Every row comes from one small tree of marks. Brackets hold a mark, then the marks that hang from it, in the order of their numbers. Every link used is in the known rows. Which tree was each row made from?
Known rows:
{j_228 {j_201 j_388 {j_483 {j_859 j_174}}}}: [ -6   0  -7 -10  -2   9   0 -13  -3  -6 -18  -5 -23  -2  -7 -29  13  -3
  14  -9 -14  -5 -17 -11 -12  -8   2  23   7]
{j_73 {j_201 j_228 j_388 j_483}}: [  4  20   3 -22   5   8   2 -18   1  -6  -6 -12 -18  -8 -20   5  -5  -3
  13   8  -6  -2 -19 -25 -11 -10  18  49   7]
{j_174 {j_201 j_228} {j_859 j_483}}: [-12  12   3  -1  -6  -2  -4 -30  14  -2  -7   8 -22 -20 -32 -16   8   4
  13   8  -7  10 -15 -15   1   4   0 -11  -2]
{j_483 j_859}: [ -1  11   8  -9   3   4  16 -15   1  -7  -4   8  -1  -2  -3   0  -5   6
   7  -1 -12 -25 -21   8  -8  -7   4  -6  13]
{j_73 {j_201 j_228 j_388}}: [  0  16   6 -14  -1  11  -4 -20   0  -9  -7  -9 -11  -9 -18   7 -10  -1
  11  11  -6  -4 -13 -16  -9  -3  18  36   1]
{j_228 {j_201 j_73 j_388 {j_483 j_859}}}: [ -4   3  -7  -3   5  13   5 -13   1  -3 -29  -9 -21  -7   2 -30  13  -4
  16 -10 -12 -14 -24  -4  -1  -8   5  25   3]
{j_73 {j_201 j_228 {j_483 j_859}}}: [  4  22   7 -29   3   5  16 -28   9  -5   3  -6 -13  -7 -14   6  -6   2
   8   7  -8 -11 -35 -15 -10 -11  12  33  14]
{j_483 j_201}: [ -5   2  -2 -18  -3   1  22   3  14  -4  -8  -1  -7 -13   9  -8  -2   0
   7   2   3  -9  -2  -4  -7  -7  12  -5   2]
{j_757 {j_201 j_228 j_388} {j_859 j_174}}: [  1  20  -2  -8  -5  12 -19 -14   8 -22 -14  -3  -5  -8 -18 -17  -5  -3
  20  -1 -20 -23  -1 -11 -14  -2  -5  13   8]
{j_228 j_201}: [ -8  -2  -1  -6 -13   3  -6 -22   7  -6 -13  -4 -15  -3  -1 -27   5   0
   3  -3  -2   0 -11  -2  -4  -3   7   0   0]
{j_388 {j_201 j_73 j_228 j_483}}: [  5  12   9 -12  11   7  28  -1  20  -8  -7 -15  -2 -18  -2 -20  24   4
  10   1  -1  -6 -33  -8 -12  -1  -3  12   7]
{j_859 j_73 {j_483 j_201} j_757}: [-10  -6  19 -29  -8 -13 -34  -5   8   2 -19  -9 -19 -15   3 -16  -6  -6
   1   1 -22   2  14 -13   5 -19   6  -1 -20]
{j_174 {j_201 j_73 j_388}}: [  2  25  -2  20   8  16   0 -10  -7 -10 -25 -10 -15 -27 -17 -13  -7  -1
  18  -5  -4  -9  -1  -1  10  -3  -9   7   1]
{j_483 {j_201 j_73 j_228 j_388}}: [ -3   2  -4 -11   5  14  32   1  10  -5 -21  -8  -6 -22  10 -15   6  -3
  17   0  -5 -10 -14  -6  -5   4  14  17  -8]
{j_228 {j_201 j_388 j_483}}: [ -3   0  -7  -8  -4   4  -8 -11   0  -4 -19  -9 -22  -4  -8 -29  12  -4
  13  -6  -5  -1  -9 -16  -9  -8  12  26   0]
{j_73 {j_201 j_228 j_388 {j_483 j_859}}}: [  3  21   6 -23   7   9   9 -19   0  -6  -4  -7 -15  -8 -19   7  -5  -1
  15   7 -10 -12 -28 -20 -12 -10  16  47   8]
{j_201 j_73 j_228 j_388 {j_483 j_859}}: [  7  15  -3  -8  21  18  37 -16   0  -2 -23  -9  -8 -15  -7 -13  15  -3
  23  -9 -18 -19 -42 -10  -7  -1   8  44   6]
{j_73 {j_201 {j_483 {j_859 j_174}}}}: [ -3  25   6 -23   5   7   7 -21   7  -6  -1  -5 -17  -3 -13  10 -11   1
   9   5 -10 -10 -21 -11  -7 -19   5  28  23]
{j_73 j_201}: [ -4  21   8 -14   0   5  -7 -19   8  -6  -3  -6 -11  -4 -11  11 -17   2
   5  11   0  -7  -9  -6  -2 -13  14  18  12]
{j_388 j_201}: [ -1   9  11  -6   0   1   4  10  12 -11  -2  -7   0 -10  -5 -11  12   6
   4   7   2  -7  -6  -2 -15  -4   0 -11   6]
{j_483 {j_859 j_757}}: [  3   9  18 -10   2   8   2 -14   0 -10  -6   6  -3  -3  -5  -3  -7   5
   9  -2 -25 -14 -16   6  -8 -13  14  -4  11]
{j_201 j_73 j_388 {j_483 j_859}}: [  2  19  -3   1  25  17  22  -2  -2  -2 -28  -7 -10 -10  -4  -8   6  -4
  24  -9 -16 -25 -23  -4   0 -15   7  39  12]
{j_483 {j_201 j_388} j_859}: [ -4   2  -1 -16   2   7  27  11   1  -6 -14   6  -9 -12   9  -6  -1   0
  17  -1 -11 -29 -10   2 -12  -7  11   3   0]
{j_174 j_859}: [ -3   6   6   1  -6  -2   2 -17  21  -1  -9  16  -5   0 -16  -2   6   5
  15  10 -13   3  -7  -6  -2  -5  17  -1  16]
{j_388 {j_201 j_483}}: [  3  13   9 -13   6  -2  11  11  14  -8   0 -10  -5 -10  -8 -12  17   3
   7   4   2  -6 -14 -11 -16 -10   1   4  11]
{j_757 j_859}: [  0   1  16  -4  -2  -3  -8 -14  18 -14  -5   3  -1  -4  -9   2  -9   2
  11   4  -8 -32   8   4  -6 -13  -2  -5  15]
{j_174 {j_201 j_73 j_228 j_483} j_859}: [  9  23   0   6   4   6  22 -30  22  -2 -14   4 -20 -24 -28 -20  12   3
  22  -2 -15   4 -30 -15   9   0  -5   8  14]

Which tree is each row?
[  3  14   6  -3  -2   3  13 -21  -3  -9  -7   4 -11 -12 -11  -7  -6   2
   7  -8 -26 -18 -17   3  -1  -4 -33  -8  18] : {j_483 {j_859 j_73 {j_174 j_201}}}
[  8  25   8  -9   0  16 -19 -19   8 -12 -16  -9  -2 -11  -3 -22  -6   0
  11  -3 -22   6 -13  -5   0  -9  25   9  -2] : {j_859 {j_757 {j_201 j_73 j_228}}}
[ 14  15   7 -12   0 -11 -13 -15   2   1 -15 -10 -17 -10 -15   3 -10  -5
   8   2 -14 -13  -2 -18   5 -15  -6  35   6] : {j_859 {j_73 {j_201 j_388 j_483}}}
[ -5   3  -8  -1   4  11  -1 -13   4  -2 -29 -13 -21  -8   0 -32  13  -5
  15  -9  -7  -5 -15  -9   1  -8   9  29   0] : {j_228 {j_201 j_73 j_388 j_483}}
[ 12   8  12 -21   4  -6  25  -1  14  -7   2  -7  -4 -13  -9 -16  23   4
   6   0  -8 -14 -33 -12 -19  -2  -9   6   6] : {j_388 {j_201 j_228 {j_483 {j_859 j_73}}}}
[  9  10  10 -11  -1  -3   6 -20   0  -5 -10   3  -8  -8  -8   3  -8   0
   8   0 -22 -29 -24  -1  -3  -4  -6  14   6] : {j_483 {j_859 {j_73 {j_201 j_228 j_388}}}}
[ 10  27  -1   0   9  11  24 -28   7  -7 -11 -13 -16 -29 -17 -20   3   0
  12  -8  -3  -3 -29  -9   5  -1 -12  10   7] : {j_174 {j_201 j_73 j_228 j_483}}
[ -9  -1  21 -18  -6 -15 -33 -21  18  -6 -12  -3 -14  -7 -12   5 -15  -2
   5   8 -10 -36  11  -3   4 -18 -13   3   3] : {j_757 {j_859 {j_73 j_201} j_483}}
[ 24  23  10 -15  -5  -8 -34 -13   5  -4 -18 -11 -11 -10 -10 -21  -8  -5
   8  -7 -32  -1  -1 -16   6 -19   6  15   1] : {j_859 j_73 {j_757 {j_201 j_483}}}
[ 20  11  18   5 -12  -7 -12 -32  14  -6 -13   7 -20 -24 -35 -19   3   3
  16   1 -34  14 -10 -18   9   2  -7  -3   2] : {j_174 {j_201 j_228} {j_859 j_73 j_757}}
[ -4   5  -6  -7   0   8   6 -22  14  -1 -22 -11 -18  -7   6 -32  12  -2
   9  -8  -3  -5 -24  -4   3  -9   4  15   6] : {j_228 {j_201 j_73 j_483}}
[  7   9   9 -19   4   0  22   1  16  -8   4 -11  -3 -14 -10 -16  23   4
   7   4   1  -2 -26 -14 -21  -2   0   9   7] : {j_388 {j_201 j_228 j_483}}
[-13  -4   5 -12 -10 -17  -9 -11  24   8 -16  12 -16  -8 -10  -9   8  -1
  10  11 -13  -3   0 -12   6  -7   4  -5  -1] : {j_174 {j_859 j_73 {j_483 j_201}}}
[  4   6  19 -11  -3   6  -1 -19   0 -10 -11   4  -6  -5  -7  -5  -7   0
   8  -6 -41  -8 -12   1  -5 -12 -16  -2  15] : {j_483 {j_859 j_73 j_174 j_757}}
[-14  24   0  -9   3   5 -31 -13  20 -11 -23  -7  -8 -10  -1 -17 -10  -2
  12   1  -3 -41  -1   7   7 -15   2  -4   0] : {j_757 {j_201 j_73} {j_859 j_483}}
[  5  18   8  -7  -4   1 -18 -13  20  -5 -14  10 -10  -1 -19 -12   4   3
  18   6 -26  12  -6 -15  -1 -14  30   7  13] : {j_174 {j_859 {j_757 {j_201 j_483}}}}
[ 11  14   4 -17   8  -7  18 -14   5   2  -5   0 -11  -4  -8  -5   3  -1
   7  -6 -14 -21 -24  -8  -4 -16  -4  16  16] : {j_201 {j_483 {j_859 j_73}}}
[  5  41 -14  -8   9  11   0 -10  11  -3 -20 -11  -6  -9   0 -22  -2  -3
  13  -7  -3 -14 -22  -5   5 -13  13  17  10] : {j_757 {j_201 j_73 j_483}}
[  3  -1  -4  -9  -4  -2  -5 -13  -3  -2 -21  -5 -22  -4  -6 -29  12  -4
  12  -9 -14 -12 -16 -12  -7  -7   1  24   0] : {j_228 {j_201 j_388 {j_483 {j_859 j_73}}}}
[ -2   2  -1 -14   9  16  46  -1   6  -7 -20   0  -6 -20  14 -12   6   0
  19  -4 -13 -30 -30   4  -8   2   8  10  -4] : {j_483 {j_201 j_73 j_228 j_388} j_859}
[-14  -8   2 -25  -5 -15  -9  -7   5   6 -19  -8 -17 -18  -1 -14   3  -8
   3   2  -7 -10   1 -15  -1  -4  -5   8 -22] : {j_859 j_73 {j_483 {j_201 j_228 j_388}}}
[  3  25  13 -24   5   5  -3 -18   7  -6  -3  -6 -17  -4 -12  10 -13   1
   9   6 -13 -10 -20 -11  -5 -23  16  30  17] : {j_73 {j_201 {j_483 {j_859 j_757}}}}
[  5  41 -13 -10  10  11   6 -10   8  -4 -19  -7  -5  -7   2 -20  -2   0
  13  -9  -7 -24 -30   0   4 -13  10  14  12] : {j_757 {j_201 j_73 {j_483 j_859}}}
[-21  21   8 -13   5  15 -50  -5  -3  -7 -27 -13 -15 -10  -6 -21  -7  -5
  10   2 -15   6   6  -8   1 -20  30  10 -19] : {j_859 j_483 {j_757 {j_201 j_73 j_388}}}
[  5  30  -3   6  11  10  14 -18   5  -6 -15 -12 -18 -26 -14 -15  -3  -1
  12  -9   0  -7 -16  -4  11 -10 -11   6  12] : {j_174 {j_201 j_73 j_483}}
[ 16  12  25 -14  -7  -5 -34 -21   6  -6 -15 -10 -13  -9 -13   0 -20  -2
   5   3 -32   2   5 -12   8 -18   5  19   2] : {j_859 {j_73 j_201} j_757}
[  5  14  -4  -5  19  18  28 -16   3  -1 -22 -14  -9 -16 -10 -14  15  -5
  22  -6 -11  -6 -32 -17  -5  -1  11  50   3] : {j_201 j_73 j_228 j_388 j_483}
[-30  -1   0 -21   1   1  -7   4   2   0 -15  -5 -16 -11   2  -9   0  -4
   6   7   6  -6   7  -9  -7 -11  16   2 -14] : {j_859 {j_483 {j_201 j_388}}}
[-16  15   3   5  -6  -3 -14 -20  11  -2 -12  10 -24 -17 -30 -12   3   3
  13   7  -5   7  -1 -10   7  -6   0 -16   4] : {j_174 j_201 {j_859 j_483}}
[ 10  18   0   4   1   1   8 -19   8  -4 -13   6 -24 -21 -40 -17  14   1
  25   2 -15   9 -16 -26  -3   1   3  18   8] : {j_174 {j_201 j_228 j_388 j_483} j_859}
